Each row comes from the steps of one walk. Every step used is in the known rows, and no mark comes twice. Write the walk behind each row, first mark first.
(in the rows, 128 means zero)
Known rows:
y -> h -> g -> e -> a -> t -> m -> d: [145 169 134 122 144  18 129 138 140  83 146  87 142 125 152 130 139 178
 160 113 158 102 156 112 122 117]
e -> g -> h -> a: [127  54 130  60 104 128 123  99 134  62 113 145 122 154 115 148 138 139
 164 186 125  71 111 171 167 132]
t -> a -> h -> g -> e: [ 86 116 118 133 158  95  63 117 128 118 153 149 143  96 159 127 142 129
 161 126 138 132 149  79 126  80]
y -> h -> a: [166 136 110  69 139 112 130 115 132  87  98 133 121 114 104 133 123  67
  88 144 165 123 147 117 162 125]
g -> e: [ 80  82 113 102 132 104 151 133 103  94 125 123 118 139 103  80 111 140
 140 162 148 106 127 101 167 157]
t -> m -> d -> a -> h -> g -> e -> y: [123 178 162 187 109 104  81 153 144 125 149  79 148 125 122  94 134 171
 187 164  91  93  68 145 112 105]
h -> g: [141 142 128 107 109 129 112 119 118 130 111 181 118 140 106 122 141 101
 103 115 121 109 128 102 147 119]
m -> t -> a -> h -> g -> e: [123 136 100 122 185  84  64 125 135 131 157 135 145 101 159 139 111 130
 165 108 164 165 137  96  68 113]
d -> a -> h -> g -> e: [119 104 118 121 109 172 106 129 127  97 141 151 144 116 135 104 123 152
 156 168 104 113 138  77 104 127]
e -> y -> h -> a -> t -> m -> d: [181 216 153 137 153  65 125 120 145 135 121  90 128 112 128 161 127 103
 129  93 158 119  93 210 136 145]
t -> y -> d -> a: [123 122 115 182 145 231 178 166 144 163 119 125 118 133  90  91 126 129
  68 140  83 125 157  99 162 120]
t -> m -> d -> a: [147 181 100 162 111 145 179 152 124 151 136  88 122 146  65  64 108 169
  90 162  99 100  83 123 147 142]
y -> d -> a -> h -> g: [176 112 112 131 108 180 116 144 130 206 112 149 131 104 133 138 142 117
 104 106  80 162 140  78  91  92]
t -> y -> d: [ 99 130 132 152 174 184 155 162 132 183 109 130 111 125 104 104 139 104
  85  97 126 136 160 105 180 129]
g -> e -> a -> t -> y -> d: [ 55  72 141 147 147 128 178 155 134  97 138  98 123 125 153 135 135 171
 152  97 127 115 196 124 152 133]
e -> y -> h -> g: [154 170 167 125 100  88  89 118 141  98 105 134 126 151 121 148 155  71
 102 170 143 129 121 136 146 106]
g -> h -> a -> t: [138  90 138  66 139 189 151  89 130 103 122 164 123 119 139 175 111 135
 165  90 155 115 140 199 150 183]
d -> a: [129 117  99 124  72 185 180 127 114 106 127 130 117 151  79  96 111 140
  79 189 101 111 119 106 141 147]
g -> e -> y -> h: [ 95 112 151 119 120  64 130 133 128  68 119  75 126 147 117 103 126 112
 140 215 168 130 119 137 165 140]
e -> a -> d: [ 64 108 138 119  59 132 193 114  92  65 137 104 124 171 145 129 124 148
 120 118 131 125 138 118 126 143]
t -> y -> h: [ 91 187 129 129 172 199 152 139 140  97 125 121 121 134 109 107 133  96
  80 177 174 135 176 106 180 159]
t -> m -> d -> a -> h -> g: [162 209 119 157 113 165 110 145 132 177 143 119 140 116 109 106 132 156
 123 123  98 118  97 105 100 121]
m -> d -> a -> h: [152 144  88 126  84 142 172 141 108 179 134 109 118 131  97  93 117 152
 109 157 124 151 100 133  65 181]
d -> a -> h: [104 127 104 114  72 224 162 123 109 127 140 115 127 121 112 124 115 139
 107 185 114 145 126 105 107 170]
h -> g -> e: [118 100 129 107 141  91 102 129 119  96 119 170 126 136 113  92 131 126
 145 129 130  91 134  86 157 116]
a -> h -> g -> e -> y -> d: [116  82 175 137 131  77  67 148 128 174 110 115 134 107 157 145 154 107
 184 100 118 149 118 122 117  85]

Write each row's walk:
[140 144 117 120  81 207 115 118 125 130 133 165 136 119 124 135 132 125
 113 154  96 131 132  92  98 128] : d -> a -> h -> g
[105 108 174 138 106  66  80 127 130  73 119 145 128 153 117 115 142 113
 164 152 117  86 100 139 158 102] : h -> g -> e -> y
[125  83 141  66 133 161 134 109 134  87 106 136 118 131 100 138 117 115
 156 135 152  97 121 176 182 139] : g -> h -> a
[160  82  95 136 104 162 184 152 121 179 107 119 113 136  90  97 117 130
  67 142  84 140 129  95 135 115] : y -> d -> a
[146 179 100 126 156 114  71 117 132 162 149 146 137 103 147 178 121 104
 123  93 158 181 135 112  59 114] : m -> t -> a -> h -> g
[173 144 107  69 149 138 145  96 127 109 113 166 124 102 140 171 117  88
 101  97 169 139 162 142 130 163] : y -> h -> a -> t
[139 150 167 123 124 119 128 103 126  78 110 124 134 146 160 142 126  71
 122 113 154 141 114 168 137 131] : e -> y -> h -> a -> d
[126  99 147 154  66 165 146 145 124 183 118  75 125 122 124 150 133 119
 116 162  85 168 103 145 103 118] : e -> y -> d -> a -> h
[131 151  82 124 150  97 140 125 123 137 142 116 119 136 102 134  98 119
  85 131 161 161 122 128 101 137] : m -> t -> a
[155 129 125  94 151 112 132 105 135 130 137 131 129 137 142 153 129 188
 186 109 131  74  92 210 138 168] : e -> g -> h -> a -> t -> m -> d
[132 195 113 144 149 124 173 130 104 193 142 118 119 127 115 117 114 163
 121  72 146 127 104 155 130 188] : a -> t -> m -> d
[176  73 151 174 116 106 123 138 142 150 122 160 136 134 150 135 133 152
 147 102  66 123 122 143 102 102] : h -> g -> e -> y -> d -> a -> t
[ 75  85 152 125  94  84 133 119 109  36 137 140 141 166 169 107 134 164
 166 104 119  95 150  88 126 103] : h -> g -> e -> a -> d
[121 161  95 154 171 130 157 114 107 146 156 134 130 152 160 119  88 133
  96  74 159 184 122 125  76 153] : m -> t -> a -> d
[169 165 123  90 137 119 108 120 132 122 107 163 127 135 119 128 143  82
  83 145 154 136 153  86 147 116] : y -> h -> g
[162  98 138 166  78 151 180 132 125 180 121 119 119 139 129 156 124 139
  98 119  77 151 110 173 104 140] : e -> y -> d -> a -> t
[110  88 160 176 156  42  49 139 145 178 130 110 140  94 172 149 159 109
 172 100 110 153 128 119 120  30] : t -> a -> h -> g -> e -> y -> d
[174 136  83 130  88 102 189 147 115 156 122 126 109 160  66  62 112 152
  77 161 110 119  94 137 101 166] : m -> d -> a
[138  94 101 122 101 194 166 148 114 203 118  99 124 106 122 129 122 133
 100 136 100 176 136  93 101 131] : y -> d -> a -> h
[ 98 104 146 103 152 223 131  95 153  63 141 184 131 142 159 178 139 156
 175 140 133  71 154 199 163 180] : e -> g -> h -> a -> t -> y
[128  95 154 121 210 228 145 131 158 162 112 160 122 104 149 166 129 125
 158  39 140 126 176 190 173 150] : g -> h -> a -> t -> y -> d
[147 110 142 162 179  28  47 150 149 187 135  98 142 100 166 164 132 107
 171  81 137 188 113 135  62  63] : m -> t -> a -> h -> g -> e -> y -> d
[157 172 153 134 182  31 115 130 146 107 129  83 136 108 139 128 118 131
 170 109 166 105  96 195 144 142] : g -> e -> y -> h -> a -> t -> m -> d
[ 76 123 163 162 125  65  47 115 138  99 150 122 143 110 163 143 152 116
 181 149 128 123 116 132 126  68] : t -> a -> h -> g -> e -> y
[110 158 119 130 132 133  75 106 128 152 144 160 134  99 150 156 149 101
 119 108 131 145 145  93 117  82] : t -> a -> h -> g
[ 85 138 113 157 146 142 156 105 102 139 150 147 129 147 163 104 118 131
  96  92 134 151 132 107 134 122] : t -> a -> d
